What can hang from each mark:
vifi: dera tasu
tasu: bivo lide loga vifi
loga: dera lobi tasu
lobi: loga vifi
zamifis: dera
dera: loga vifi
pazu: loga vifi
lide: tasu
giref: lobi

Every row comes from one small tree of marks. Brackets hold a mark, then the marks that hang from it, in alphabetical order. Every link used is in the known rows. Which tree was each row made from?
Known rows:
{dera {loga {tasu bivo}} vifi}: [-19  -6 -19 -12 -19  27 -14   5  19   3 -18  10  43   9   8  15  -3   4
   4  13 -18 -18  -5  10]
{lide {tasu bivo {loga dera lobi} vifi}}: [-21  12 -26 -37 -25  45 -12  15   8  26   9  27  32   4 -12 -23  -7  11
  13  27  22  31 -15  32]
{vifi {dera {loga lobi {tasu lide}}}}: [-10  -6 -15 -16   9   6 -24  -5  -8 -19   8  17  27   9  14   9 -30 -22
  17  33 -41  -4 -16  10]
{zamifis {dera loga vifi}}: [-25 -15 -31  -2  -3  13 -11 -12   2 -21  -5  11  36   7  20  19 -11   3
   8  21 -46   4 -15 -23]
{loga {tasu lide vifi}}: [  4  27 -21 -19 -26  20 -21  -5 -20  -2  -2  10  46   8  -7  -4 -14   7
   7  17   2  22  -7  34]
{pazu {loga tasu}}: [  6  -9  -5 -19 -38  11 -37   5 -20 -10  -6  -3  47  -2   9  30  -8  -6
  -7   0  -5  14  -4  36]
{dera loga}: [-11   5  -9  -3 -16  26  -7   4   5 -11  -3   3  36  -4  15  36  -6  -7
   0  15 -18   4 -23  -9]
{loga lobi}: [ -9  -7 -12 -16 -12  26 -17  -1  -9 -16  22   9  35  23  23  27 -14 -35
   9  23 -19   0 -29   4]
{pazu {loga {dera vifi} lobi {tasu bivo lide}}}: [ -2 -11  -6 -30 -11  21 -31   0 -13  -3  -8  24  51  11   0  -9 -26 -15
  15   0  -5  -7  -4  48]
{tasu bivo lide loga}: [ -4  28  -8 -29 -20  34  -4  19   7  21  19  13  35 -15 -20 -27 -16  17
   0  14  22  38  -3  21]
{giref {lobi {loga dera {tasu bivo lide}} vifi}}: [  6  -5  -2  -2  18  24 -24   7  25 -15  10   2  29  -7  -2 -18 -11 -10
  23  16  -5  -9 -10  34]
{zamifis {dera {vifi {tasu bivo loga}}}}: [-20 -10 -32 -20 -10   8 -11   1   5  -5  15  20  39  17   8  -2   0   5
   7  20 -30  22   3  -6]
{lide {tasu loga}}: [-11   1 -19 -19 -43  26 -28  24  -4  10   1  -7  25  -1  -3   8 -12   1
  -3  33   7  28  -9  19]
{loga dera lobi}: [ -8  -2 -13 -19  -7  28 -15  -8 -13 -18  10  25  42  24  17  17 -19 -49
  16  21 -23  -4 -32  13]
{zamifis {dera {loga tasu} vifi}}: [-22 -17 -34  -8  -7   7 -21 -14  -1 -19 -11  12  36  11  13  15 -13   3
  11  17 -41   3  -5  -6]
{loga dera tasu}: [  2  10 -17 -19 -32  16 -28  -2 -19 -11 -13  14  45  14  -1  15 -13 -30
   7  17 -10   5  -7  37]
{lide tasu}: [-11   5 -14  -9 -43  25 -27  23 -11  -3   0 -10  23   3  11  25  -5  -8
   1  46   3  20 -15  14]
{loga dera lobi {tasu lide vifi}}: [  1  17 -23 -30  -1  25 -21 -19 -24  -7  -1  36  49  25  -8 -18 -31 -24
  27  13  -7   4 -16  44]
{vifi tasu}: [  2   9 -10 -11 -26   8 -13  16  -7 -11  16   7  42  21  16  32   6 -22
   0  23 -17  15  -6   4]
{dera {loga lobi {tasu bivo lide vifi}}}: [-12  13 -14 -24   4  32  -7  -5   8   5   5  27  37   3  -4  -4 -16   6
  20   8   4   7 -13  22]
{lobi loga {vifi dera {tasu bivo lide}}}: [ -8 -13   9   1  13   9  -4  14  30 -29  10  12  23  -7  14 -17   5   0
  15  28 -34   0   6  18]
{giref {lobi {vifi {dera loga} tasu}}}: [  1 -10 -11   7  28   3 -20  12  15 -20  29   2  35  17  24  11  -2 -20
  14  31 -52 -12 -18  -3]
{pazu {loga dera lobi} {vifi {tasu bivo lide}}}: [ 13   6   1 -23  -1  21   2  30  -8  -1  18  39  50  -6   9  -6  -7 -22
   3 -18 -18  15  -1  33]
{pazu loga vifi}: [ 10  -2  -5  -8 -32  24  -8  27 -11  -9   6   5  49 -19  23  30   2  -6
 -22 -16 -28  20 -13  17]

Write each row's tree:
[ -1  15  -8 -32  -5  18  -6  21   7  14  33  26  35  13  -9 -18 -12  -8
  12  13   7  26   4  20] => {vifi {tasu bivo lide {loga lobi}}}
[  4   3 -10  -7  15  18 -14  18  20   0  31  10  43  14   4 -10   3 -15
  13  15 -19   1 -11  16] => {giref {lobi {vifi {tasu bivo {loga dera}}}}}
[ -5  -5   7  -3  -3  27 -13   1  22 -23 -19  13  31 -15  -6 -24  -5  -3
  18   7  -3  -7   5  47] => {lobi {loga dera {tasu bivo lide}} vifi}
[-13  22 -24 -42  10  32   1  -1   8  20  34  40  38   1 -12 -49 -21  22
  15  23  -3  36 -16  21] => {tasu bivo lide {loga lobi} {vifi dera}}
[-13  -2 -13 -21  10  11 -18   0   1 -11  13  22  25   5  10   1 -23 -14
  18  34 -29   1 -13  14] => {vifi {dera {loga lobi {tasu bivo lide}}}}
[  4 -10   0   1  21  22 -13  14  33 -17  21   8  31   2  11  -2   6 -17
  19  17 -16  -9 -12  16] => {giref {lobi {loga dera} {vifi {tasu bivo}}}}
[-16  10 -27 -15 -31  22 -22  12 -11  -2   3   3  28   6  13   9  -2   8
   4  55 -14  27 -20  14] => {lide {tasu {vifi dera}}}
[-13   6  -9 -17   1   3  -1  19  15  -5  22  24  30   6  17  16   8  -7
   8  37 -32  13  -3  -2] => {vifi {dera loga} {tasu bivo}}
[  5  -3  -4 -12 -21  12 -22   7 -19 -11 -13  13  58   9  11  12 -15 -13
   1   4 -25  -1  -6  21] => {pazu {loga {dera {vifi {tasu lide}}}}}
[  7  -7  -9 -10 -19  12 -11  24 -13 -15  11  10  44 -18  29  23  -2  -9
 -18   0 -51  18 -14  14] => {pazu loga {vifi dera}}
[-13  17 -18 -19 -19  32  -7   0  13   7  -5  18  41  -5  -2  13   4  16
   5   8   4  14 -10  17] => {dera {loga {tasu bivo vifi}}}
[ 10  10 -14 -18   8  31 -22   2  16   0  16  10  29  -7 -10 -11 -14   0
  21  18  14  10 -16  31] => {giref {lobi {loga dera {tasu bivo lide vifi}}}}
[-17 -20 -16  -6   5  18  -9   2  15 -11   1  19  45  36  26  27 -10 -25
  13  12 -46 -32 -15 -12] => {dera {loga lobi} {vifi tasu}}
[ -4  -2  -6  -2  -9  12 -10  10   7 -14   2  16  51  17   8  -4   4 -19
   4   6 -36   0  -1  18] => {lobi {vifi {tasu {loga dera}}}}
[-12   1 -16 -13 -25  19  -8  18  11   1   9  11  47  28  18  16  11  -9
   1  26 -23  -6  -4   3] => {dera {vifi {tasu bivo}}}
[  1  -1 -16 -27  10  -4 -18   9 -10  -6  32  25  32  23   5 -13 -28 -24
  14  31 -40  17  -1  11] => {vifi dera {tasu lide {loga lobi}}}
[ -9   2 -18 -30  -2  27 -22  -4  -6   1  -3  34  45  28  -5 -24 -29 -29
  27  19  -7 -17  -6  43] => {loga {dera vifi} lobi {tasu bivo lide}}
[ -4   8 -10 -32  -9  24 -23   5  -8   0  19  18  30  14  -4  -9 -22 -18
  20  20  13  10  -5  40] => {loga lobi {tasu bivo lide}}
[-12   5   1   4  16   5   0  16  16 -19  11  19  36   3  15 -13   4  -1
  13  30 -44  -1   1   7] => {lobi {vifi {dera loga} {tasu bivo lide}}}
[-13  -6  -7 -10   1   6  -6  17  18 -10  21  18  40  12  13 -14  11  -5
   4  24 -42   7   4  16] => {lobi {vifi dera {tasu bivo loga}}}
[ -1  34 -18 -27 -25  28 -13   4  -6  10   6  18  43   0 -13 -15  -3  19
   8  19  20  30  -2  40] => {loga {tasu bivo lide vifi}}
[-22 -14 -24 -10   7  14 -12 -15  -3 -25  14  18  27   5  19  22 -16 -12
  16  18 -33  17 -21 -17] => {zamifis {dera {loga lobi}}}
[-19  -8 -16 -17   2  28 -16   0  14   1  -8  20  39  18   5  -2 -23  -6
  19  13 -17 -25  -8  15] => {dera {loga lobi {tasu bivo lide}} vifi}
[ -8   8 -11 -22 -10   0  -7  21   3  -6  32  20  31  15  18  12  10 -14
   5  45 -29  20  -1   7] => {vifi dera {tasu bivo}}
[  8  -7  -9  -6   6  27 -22   4  15 -15  17  -2  27  -2  11  19 -14 -23
  13  23  -9   0 -29   6] => {giref {lobi {loga dera}}}
